In the rows, zero is written as 128.
Known rows, with every step that occurs
R B G N: [138 201 107 158 111 109 126 110 112 123 166 103 187 177 108 118 171 108
 164 169  77  98 172  88 161 160]
T N: [131 171 134 160  98 150 123 116  98 129 134  84 165 185 110 145 157 111
 162 124 154 123 153  91 126 154]
N L W B: [124 133 128 101 101 145 107 123 107  84 126  94 188 181 107 142 169 113
 147 128 124 112 153  84 199 132]
L N: [119 162 117 176 126 146 118 113  89 111 135 140 170 173 113 125 158 125
 159 120 135 104 142 110 129 156]
W B G N: [130 203 113 145 118 117 129 108 115 114 165 105 181 177 106 120 164 111
 162 161  64  96 168  86 169 152]
R B G N T Y: [137 169 110 142 132 110 130 126 122 150 152 121 184 187 100 113 181 118
 158 167  98 113 168 115 132 184]
B W L N T: [104 199  90 167  99 147 109 126  83 141 124 158 169 188  94 110 154 136
 142 135 140 111 151 143 141 158]
Y T N E: [135 105 140 148  99 151 130 117  84 133 139  48 151 172 122 141 153 126
 156 151 184 139 156  99 103 175]
N E: [121 108 122 154 104 142 115 109  79 118 148 108 157 163 116 128 166 133
 153 141 119 129 150 105 124 159]
R B W L: [117 217 100 143  84 131 112 120 120 129 140 111 193 202 101 114 161 127
 151 144 115 137 161 118 173 145]
N T: [107 144 119 150 107 143 119 131  90 130 135 133 149 176 104 124 169 124
 156 119 163 126 159 119 119 170]
Y T N G B W: [133 202 130 117  95 139 126 132 107 122 119  77 143 210 123 142 143 121
 147 205 205 151 167 109 110 158]
L W B G: [128 184 136 103 123 134 109 124 137  99 153  99 192 178 119 127 162 118
 154 138  71  94 160  85 194 131]
R B W L N T: [104 207  83 161  88 135 102 124 103 149 124 154 191 191  94 105 159 127
 144 138 129 120 161 144 155 170]
G N L: [134 140 106 162  99 130 132 112  62  99 138 103 160 178  97 138 172 112
 157 158 144 106 157  86 155 150]
Y T N: [133 157 143 149 109 151 140 127 103 126 134  56 157 189 118 142 151 117
 162 131 208 134 156  95 112 168]
B W: [115 192 122 151 108 145 111 131  87 130 145 130 169 195 107 123 155 126
 154 137 121 123 152 107 142 145]
W L: [122 173 112 156  99 138 132 110 109 102 140 102 166 184 106 126 165 136
 155 128 148 129 150 111 153 140]
L N T Y: [117 131 120 162 146 148 122 129  99 139 121 158 169 182 106 120 169 135
 153 117 154 120 137 138  99 178]
R B W L N: [116 222  90 166  96 134 106 113 111 130 133 135 202 194 102 110 155 128
 149 142 108 117 152 127 168 150]
N G: [123 151 118 143 117 142 133 123 113  95 142 109 138 176 116 143 162 133
 153 151 149 135 158 114 126 158]
L W B: [120 162 132 120 117 142 107 129 126 102 146 104 182 183 109 127 167 117
 152 123 104 118 154  89 183 142]
Y T N L W B R: [135 146 151  78  84 159 114 140 122 103 123  60 188 197 101 151 153 105
 141 144 161 136 158  75 195 139]
L W B G N: [139 194 120 130 125 119 117 122 120 105 169  97 188 178 105 122 167 109
 154 169  53  82 166  74 198 139]
R B: [119 167 119 147 103 132 116 117 119 120 144 110 183 183 113 124 169 116
 162 126 130 134 161 104 146 162]
G B: [120 178 125 139 100 127 114 110  98 104 129 129 164 189 118 121 168 121
 160 154 152 131 154  98 130 140]
G N: [131 170 110 181 116 127 131 117  82 117 160 114 157 180  98 123 169 117
 161 153 124 113 157  91 138 159]

Rows
[132 154 132  87 107 137 110 118 117  82 134  87 195 177 116 142 164 113
 149 142  90  86 159  81 210 120]	N L W B G
[118 206 107 151  94 141 119 122  98 121 142 116 173 198 101 119 156 136
 149 142 126 128 152 116 161 134]	B W L
[125 187 100 153 104 110 122 122 104 142 157 122 175 174 100 113 175 107
 160 167  97 101 181 105 146 179]	R B G N T
[118 191 131 122  89 132 105 118 108 108 134 157 170 195 105 117 165 121
 151 162 120 146 154  96 147 130]	G B R
[122 155 108 165 129 146 128 116 105  95 133 134 146 170 118 139 157 133
 151 148 141 115 149 123 122 162]	L N G
[146 119 146 116 100 156 129 136  89 100 119  36 166 188 115 159 156 110
 150 141 217 114 154  79 158 146]	Y T N L W
[119 156 103 176 108 128 127 129  74 136 150 132 146 176  90 118 174 116
 157 149 144 116 166 108 123 180]	G N T
[117 200 100 142 116 132 105 121 100 142 104 173 182 210 100 103 163 143
 140 167 150 130 142 149 124 152]	G B W L N T Y
[115 201 115 143  97 134 104 129 108 139 145 125 189 197 107 118 159 117
 156 140 109 132 162 109 154 157]	R B W
[118 177 137 102 104 146  98 138 136 106 152 131 188 189  96 123 164 118
 143 132  75 132 154  87 200 132]	L W B R
[116 182 101 156 128 147 118 131  99 149 119 159 180 201  94 111 160 147
 141 136 141 123 138 152 127 162]	B W L N T Y
[121 178 102 178 112 142 126 104 101 103 131 126 174 177 108 121 159 136
 154 125 141 109 142 120 148 144]	W L N
[138 190 115 166 122 120 134 112  91 114 166 108 165 174 108 123 165 117
 163 166  89  88 163  86 149 148]	B G N
[136 128 139 130  92 154 141 122  83 109 115  45 160 187 116 157 153 112
 159 135 228 128 156  90 129 157]	Y T N L
[143 132 113 148 107 132 120 126  68  90 142  94 167 178  95 140 174 111
 149 164 131  93 154  73 183 138]	G N L W
[135 182 124 134  89 136 121 109 115 106 118  92 143 191 120 152 159 114
 152 183 172 141 164 100 116 150]	T N G B
[117 211  98 172 107 145 114 115  90 121 132 141 182 191 102 115 149 137
 147 139 120 109 142 126 156 138]	B W L N
[127 182 113 126 117 120 112 133 113 124 161 114 176 174  96 117 172 108
 149 164  71  85 174  91 184 159]	L W B G N T
[122 184 122 110  91 133 114 122 123  92 134 149 147 192 109 132 163 129
 143 191 127 157 160 108 141 138]	N G B R
[118 225 107 135  83 127 108 112  98 113 126 131 177 208 106 112 158 132
 148 172 137 135 155 113 158 123]	G B W L
[151 162 109 125 103 114 115 119  99  96 151  83 196 177 104 135 175 102
 152 179  86  77 170  72 207 138]	R B G N L W
[137 169 134 121 100 136 138 120 119 103 117  63 135 194 128 149 153 120
 153 190 225 152 166 104 101 165]	Y T N G B
[145 133 137 128  90 155 111 125  84 103 119  65 174 184 107 162 162 105
 149 135 162 102 151  76 171 132]	T N L W
[132 121 129 122 106 147 114 128  84  85 128  96 172 179 109 145 169 118
 148 131 149 104 148  84 178 128]	N L W
[120 203  90 161 110 146 124 119 106 105 131 134 157 189 106 130 148 144
 139 168 126 119 149 138 150 145]	B W L N G
[115 211 121 135  96 130 101 121  88 123 130 143 171 204 112 114 158 122
 153 167 132 130 155 105 138 134]	G B W
[135 144 112 128 103 129 115 122  91  90 141  92 181 181  94 137 174 105
 147 159 106 101 159  73 204 142]	G N L W B
